In the rows, 128 means zero.
Known rows, with every step that occurs
pemil -> ralan -> favugu -> pilapug -> dunib -> remit: [157 119 132 200 128 110 106  96 145 141  86  86  77  80 153 148 188 164
 117  98  92 117  81 194 139  59  49  70 165]
vaga -> ralan -> favugu -> pilapug -> dunib -> remit -> rofako -> merabi: [117 131  89 181 102  98 123  84 124 158  90  98 106  91 163 140 175 150
 137 127 113 123 110 122 118  74 113  95 157]
vaga -> ralan -> favugu -> pilapug -> dunib -> remit -> rofako: [129 127 114 189 126 104 123  69 123 148  89  86 105  89 152 147 182 146
 137 104 100  99 115 155 111  71  82  71 159]
dunib -> remit -> pemil -> ralan -> rofako -> merabi -> kugok: [ 73 112  75 110 130 164 138 126 105 203  92 177 158 109 162  81  96 123
 170 152 203 187 144  77 119 133 101 183 147]
favugu -> pilapug -> dunib -> remit -> kugok -> ralan -> rofako: [ 90 119 108 145 125 103 106 134 162 172 123  80 143  89 175 148 173 119
 126 139 137  98 120 130 129 108  85 112 146]
merabi -> rofako -> ralan -> favugu -> pilapug -> dunib -> remit -> noso: [120 123  84 150 133 118 104 124 139 140 108  95  62 113 164 145 193 168
  85 115 120 143 111 179 160 105  78  94 114]
rofako -> merabi -> kugok -> ralan -> favugu -> pilapug -> dunib -> remit -> pemil: [116 145 100 138  67 129  84 161 143 178  94 136  91 106 159 153 166 155
 122 160 157 162 132 151 154 106 124 119 149]
kugok -> merabi -> rofako: [106 133  61 148 148 101 142 119 130 174 138 160 154 112 119 100  94  92
 130 138 124 139 132  67 131 144 134 156 106]
vaga -> ralan: [163 116 123 179 163 129 127  68 125 125 120 149 131  92 125  76  76  97
 150 103 132 107 142 110 112 133  97 121 121]
pemil -> remit -> rofako -> merabi -> kugok -> ralan -> favugu: [116 146  94 141 110 154 130 140 160 147 156 179 122 120 139  91  85 127
 131 153 127 183 118  89 121 131 172 146 182]
rofako -> ralan -> kugok: [121 114 131 118 153 131 109 105 163 132 148 135 128 100 129  68  90 110
 131 129 145 140 117 110 126 152 103 153 131]
pemil -> ralan: [166 116 137 187 176 132 121  73 132 133 113 135 128  88 123  80  87 117
 143 117 122 129 105 123 124 116  93 116 134]
favugu -> pilapug -> dunib -> remit: [141 118 126 206 123  92 116 124 126 149 101  72 112  98 162 164 204 145
 123  99 102  72  94 154 132  86  60  89 101]
pemil -> remit -> favugu -> pilapug: [150 129 115 225 125 138 131 131 116 127 108 117 106  96 148 137 186 143
 140  90  85 107  93 151  99  79 103  94 139]
kugok -> ralan: [162 123 131 163 157 131 102  96 144 127 144 144 119 100 127  92  77 101
 130 127 134 127 122 125 131 150 109 111 108]
kugok -> merabi: [127 118 105 172 149 109 138 108 137 144 127 151 154 100 123 105 100  92
 129 118 116 115 122  89 125 135 126 137 107]
favugu -> pilapug -> dunib -> remit -> kugok -> merabi -> rofako: [ 77 131  67 178 114  90 135 151 152 201 111  87 159 104 168 165 188 119
 117 156 117  90 123  86 135  86 117 143 125]
favugu -> pilapug -> dunib -> remit -> pemil -> ralan -> kugok: [114 112 143 153 128 136 112 111 122 174  61  91 139  90 165 134 208 161
 162 123 153 124 127 138 126  76  57 121 148]
ralan -> rofako -> merabi -> kugok: [ 79 132  60 111 125  92 138 141 135 169 139 172 161 112 126  80  78  93
 141 139 140 153 127  59 134 161 143 183 142]
merabi -> kugok -> ralan -> favugu -> pilapug -> dunib -> remit: [137 138 108 150  93 110  86 145 167 146 125 111  79 101 148 159 161 142
 105 124 116 115 110 176 155  93  85  94 154]
pemil -> ralan -> kugok -> merabi -> rofako: [ 89 127  61  99 154 121 138 106 151 177 132 165 170 101 121  68  83  99
 152 151 146 166 137  42 133 126 126 189 157]
merabi -> rofako -> ralan: [135 136  92 142 161 123 109 111 134 160 154 138 107 108 124  77  80 115
 124 148 149 157 117 111 134 154 116 137 107]
pilapug -> favugu: [160 139 116 193 166 108 121  98 139 145 103 119 116 108 113 124 116 119
 138 106 103 110 100 139 125  95 117  91 125]
favugu -> pilapug: [150 126 127 197 140  91 121 112 136 136 121 116 128  89 121 122 142 123
 123 106  95  96 102 112 126 117 101  99 112]
rofako -> ralan: [156 122 138 166 161 132 104  99 142 131 143 129 107  96 128  82  85 116
 123 129 142 133 107 132 128 145 107 118 107]
remit -> rofako -> ralan -> favugu: [128 131 134 159 163 128 115  72 144 135 136 130 102  99 114  85  90 123
 116 135 113 161  95 153 118 140 131  97 152]
pemil -> remit -> dunib: [154 122 126 204 136 145 149 130 114 103  98 115 118 109 155 109 167 112
 115  73  89 109 108 157 104 112  80 109 126]
remit -> rofako -> merabi -> kugok -> ralan -> favugu -> pilapug: [111 158  82 129  97 102 103 127 162 158 141 154 122  99 117 112  95 125
 120 176 121 165 109  77 139 122 188 123 169]
favugu -> pilapug -> dunib -> remit -> pemil -> ralan: [149 120 150 201 136 136 108 104 102 172  57  84 118  85 164 148 204 167
 153 122 150 116 115 160 127  70  62  88 122]

Rows
[103 134  85  92 143 114 111 128 148 154 158 169 148 107 119  82  61  86
 141 138 157 147 143  92 137 165 124 154 144]  merabi -> kugok -> ralan -> rofako
[127 115 138 177 138 141 102 104 180 141 116 105  99 104 163 134 133 114
 102 130 109 118 116 201 136 116  82  98 158]  pilapug -> dunib -> remit -> kugok -> ralan -> favugu
[131 127 129 198 139 108 118  76 130 155  81  72 103  84 149 150 193 165
 131 118  92 121  77 170 125  54  79  65 171]  pemil -> ralan -> favugu -> pilapug -> dunib -> remit -> rofako
[114 172  88 132  88  76  89 134 159 160 126 117 115  98 122 137 140 139
 122 178 111 150 106 108 158 104 192 113 176]  remit -> rofako -> merabi -> kugok -> ralan -> favugu -> pilapug -> dunib
[147 136 114 135 143 132 101 123 156 138 152 161 130 109 119  91  59  95
 132 143 147 125 134 105 143 150 130 139 124]  merabi -> kugok -> ralan
[115 149  65 129 112  96 106 134 162 168 151 147  95  87 116 109 116 131
  96 150 124 174 109 103 143 121 141 124 148]  kugok -> merabi -> rofako -> ralan -> favugu -> pilapug
[106 117 122 155 137 119 117 109  95 189  63  92 136  83 165 139 207 158
 163 117 160 137 123 147 123  86  56 103 142]  favugu -> pilapug -> dunib -> remit -> pemil -> ralan -> rofako
[145 110 153 193 160 159 116  87  98 167  60 103 121 100 163 123 166 147
 158 122 159 130 125 174 125  95  58 105 118]  pilapug -> dunib -> remit -> pemil -> ralan
[ 97 136  74 134  90 128 110 131 156 169 139 148 112 109 152 131 114 133
 119 165 137 155 104  87 130 109 143 124 153]  dunib -> remit -> rofako -> merabi -> kugok -> ralan -> favugu -> pilapug
[160 146 140 172 118  81  81 116 161 128 119  85  67  78 122 132 168 157
  97 120  94 130  87 193 152 101 109  72 155]  rofako -> ralan -> favugu -> pilapug -> dunib
[129 111  98 209 129 134 119 107 109 145  93 104  99 100 160 151 175 129
 135 100 106  93  90 163 105  82  70  91 105]  dunib -> remit -> favugu -> pilapug
[ 70 108  65 164 147 138 156 127 150 195 131 145 170 119 161 115 105  86
 121 151 137 119 134  70 115 129 109 172 114]  dunib -> remit -> kugok -> merabi -> rofako
[111 141  67 121 136 119 115 117 158 163 154 167  99 102 115  85  76 111
 102 149 134 188 120 116 141 147 137 142 143]  kugok -> merabi -> rofako -> ralan -> favugu
[154 144 122 228 117 113 118 139 114 130  91  79  98  96 153 161 231 157
 142  94  76  92  92 181 116  62 107  85 144]  pemil -> remit -> favugu -> pilapug -> dunib
[ 95 118 112 196 104  97 129 133 177 161  95  93 129  88 160 171 194 126
  95 122  81  92 104 153 133  76 103 107 163]  ralan -> favugu -> pilapug -> dunib -> remit -> kugok -> merabi
[100 129  86  95 153 123 112 117 155 161 160 143 126 112 124  63  84 109
 132 149 153 164 128  88 133 161 110 171 131]  merabi -> rofako -> ralan -> kugok
[146 147 114 209 126  82  99 109 113 135  79  72 103  90 130 158 202 136
 138 116  80  88  93 182 133  78 119  80 129]  remit -> favugu -> pilapug -> dunib
[ 94 132  52 101 125 107 136 114 129 162 135 185 160 101 129  59  52  88
 161 138 166 151 158  41 124 151 143 187 156]  vaga -> ralan -> rofako -> merabi -> kugok
[ 70 125  54 101 140 100 146 127 150 176 143 166 174 116 119  85  99  85
 139 139 128 147 144  44 131 151 130 191 131]  ralan -> kugok -> merabi -> rofako
[137 122 141 169 153 139 107  93 190 127 136 148 115  95 123  91  70  92
 102 137 103 141 121 160 129 146 123 108 169]  remit -> kugok -> ralan -> favugu
[127 122 141 199 112 115 113 118 119 162  65  99  91  98 150 166 219 159
 118  97 104 123 114 205 129  95  60  72 134]  ralan -> favugu -> pilapug -> dunib -> remit -> pemil
[ 96 142  86 152 137 107 140 115 128 166 130 151 168 120 121  91  81 102
 147 165 129 136 116  50 125 141 179 163 128]  remit -> rofako -> merabi -> kugok
[107 126  76 109 134 109 112 117 138 154 150 164 138 100 139  77  71  96
 140 146 156 170 127  76 133 169 134 150 126]  kugok -> ralan -> rofako -> merabi
[ 94 127  76 125 114 151 118 114 151 165 142 167 116 123 151 105  74 113
 125 163 148 169 114 102 127 134 139 142 148]  dunib -> remit -> rofako -> merabi -> kugok -> ralan -> favugu
[160 118 122 175 153 128 125  61 143 116 115 162 100  89 113  76  77 104
 129  88 103 135 135 151 116 131  90 104 160]  vaga -> ralan -> favugu
[ 83  96 105 133 156 151 128 109 160 165 142 138 153 104 170  99  90  85
 130 135 157 127 133 114 109 150  78 141 134]  dunib -> remit -> kugok -> ralan -> rofako
